Each row comes from the steps of one walk. Every step used is in the known rows, and no mark comes twice. Write the walk behind each row, first mark first.
In the rows, zero is written as 128.
Known rows
vasa > tegakuv > zuvug: [160 147 125  99 154 128 165 183 141 144 100  85 127  93 129 150 144 109
  98  94 148 105 183]
fizin > rukad: [116 129 158 119 140 114 103  85 134 146 155 110 134 187  60 159 107 139
 156  99  80  95 133]
tegakuv > rukad > fizin: [141 175  80 156 133 143 101 115 134 144  95 139 112 203 149 118 172 125
 122 121 164  80  99]
tegakuv > vasa: [201 126 109 154 123 148 103 138 114 122 121 127  94 139 143 132  71 108
 106 126 117 121  92]
damiv > fizin > rukad: [ 87 122 146 109 122 140  86 102 160 154 191 115 124 192  80 171  82 115
 180 121 124 127 110]
vasa > tegakuv > rukad > dafir: [116 189  75 144 157 166 131 120 134  99 115 166 148 156 165  92 179 130
 107 114 126 110 149]
rukad > dafir > zuvug: [ 82 120 136 123 139  96 141 103 122 130 175 135 157 179 102  99 157 136
  96 142 124 139 142]
fizin > rukad > tegakuv: [172 150 178 139 132 107 110 109 110 160 130 134 123 124  89 175 136 156
 146 107  81 104 166]
vasa > tegakuv > zuvug > dafir: [127 162 131 127 134 146 181 188  95 128 124 120 144  82 146 116 141 174
 103  92 125 125 164]
vimet > rukad: [ 77 116 110 112 127 120 109 101 157 120 134 110 115 161 158 140  98  75
 129 160 143 168 112]
vimet > rukad > tegakuv > zuvug: [177 133 130 100 141 118 134 186 134 149  69 121  95  61 169 161 119 104
 106 172 174 140 164]
vasa > tegakuv > rukad > dafir > zuvug: [116 136 115 151 113 129 150 130 122 115 146 140 159 124 139  78 154 130
  89 119 128 121 166]
vimet > rukad > dafir > zuvug > tegakuv > vasa: [115  82 137 143 132 155 135 142 122  85 126 167 135  79 172  99 119 115
 118 167 151 169  99]
vimet > zuvug > tegakuv > rukad: [136 155  77 182 123 160  94 142 128  96  74 110 103 116 179 144 136 117
 153 123 138 140  50]
fizin > rukad > tegakuv > vasa: [242 136 162 158 118 142  97 133  97 147 106 149 103  90 121 168  69 158
 128 115  87  97 136]
damiv > fizin > rukad > dafir > zuvug > tegakuv: [ 42  88 178 117 141 138 130 119 146 119 198 156 170 137  84 124 180 140
 176 134 139 156 125]
zuvug > vimet: [156  98 128 123  87 113 131 112 142 139 131  87 114 142  89 120  96 119
 154  97 100 112 123]
fizin > rukad > dafir > zuvug > vimet: [ 98  76 162 104  93  97 142  82 137 143 169 115 163 143  39 103 104 170
 156 108  84  92 163]
tegakuv > zuvug: [173 133 115 100 150 120 139 177 129 145 103  98 104 135 115 141 121 109
 106 132 153 109 137]
rukad > dafir: [ 74 169  97 113 181 129 119  91 133 115 147 161 146 216 123 115 185 136
 113 140 121 130 123]
damiv > fizin: [ 99 128 108 120 117 143  96 133 160 143 183 113 111 188 132 150 104  78
 148 144 162 171  86]
dafir > rukad > tegakuv > zuvug: [201 180 134 100 131  97 158 171  98 150  89 125 111  85 146 135 147 120
  84 138 156 106 169]
fizin > rukad > tegakuv > zuvug: [213 142 167 104 152 113 133 173 114 170  87 119 110  82  90 178 127 155
 128 123 123  82 183]

Write each row's walk
[150 106 139 127  86 112 125 121 145 140 100 118 104  70 157 143  98 110
 147 148 123 152 154]	zuvug > vimet > rukad > tegakuv
[ 66 203 103 108 146  96 131  59 126 152 142 133 139 230 134 122 199 119
 106 113 159  90 114]	dafir > rukad > fizin
[136  99 125 139  68 126 166 128 137 123 136 116 154  86 115  66 120 146
 125  95 108 103 175]	vasa > tegakuv > rukad > dafir > zuvug > vimet
[132 138 135 133 122 114 113 123 132 136 111 134 107 101 176 160 125  97
 121 162 139 170 146]	vimet > rukad > tegakuv
[150  72 169 132  55  89 140 130 132 148 122 100 112  45 140 132  89 113
 134 150 129 160 166]	dafir > zuvug > vimet > rukad > tegakuv
[210 185 131 173  91 143 135 137  44 114 122 178 114  78 191 102  89 166
  85 130 100 133 112]	zuvug > dafir > rukad > tegakuv > vasa
[156  97 145 156 139 149 141 150 102  96 134 165 135  93 140  97 144 135
 111 136 132 143 104]	rukad > dafir > zuvug > tegakuv > vasa
[ 72 148 107 151 158 130 107 114 139 110 104  90 122 136 153 180 168 120
 156 116 129 162  60]	vimet > zuvug > tegakuv
[159 136  98 172 146 162  92 138 122 102  81 114  99  99 179 168 104 123
 140 122 132 147  43]	vimet > zuvug > tegakuv > vasa
[179 125 117 172 113 163 119 161 119  92  99 139 107 115 152 101 160 107
 145 117 131 130  89]	zuvug > tegakuv > rukad
[194 110 133 163 135 162 121 157 109 100 111 142 105  98 150 128 121 111
 132 112 124 140  81]	zuvug > tegakuv > vasa
[ 70 113 163 112 142  97 130  79 121 138 183 138 167 181  59 120 140 161
 124 126  96 110 156]	fizin > rukad > dafir > zuvug
[129  78 110  79 102 121 141 154 167 135  87  87 101  85 135 126  58  93
 146 157 160 129 136]	tegakuv > zuvug > vimet > rukad
[ 77 103 160 133 152 118 158 123 116 104 161 145 161 128 110  97 217 133
 127 127 130 157 128]	rukad > dafir > zuvug > tegakuv
[ 75 116  87  66 153 134 138 129 169 115  96 147 132 127 142 101 119 122
 139 178 162 125 145]	tegakuv > zuvug > vimet > rukad > dafir
[145  88 170 146 142 150 131 129 105 104 141 167 147  94 102 114 125 163
 136 122 105 117 117]	fizin > rukad > dafir > zuvug > tegakuv > vasa
[ 30 149  84  99 175 133 111  81 159 105 137 165 144 196 163 116 154 107
 119 179 149 162 121]	vimet > rukad > dafir
[ 61 182  85 166 130 135 108 105  96 120 132 110 131 167 166 153 108 181
 130 123 105 158  56]	vimet > zuvug > dafir
[175 109 128  95 106 124 177 175 152 149  95  68 126  63 104 128 109 122
 135  79 128  90 186]	vasa > tegakuv > zuvug > vimet
[107  81 138 113  93  97 154 103 133 138 161 111 152 138  77  85 120 145
 132 120 108 119 149]	rukad > dafir > zuvug > vimet
[ 48 106 152 105 130 117 115  94 145 147 213 144 163 183  72 126 122 142
 145 144 132 136 134]	damiv > fizin > rukad > dafir > zuvug
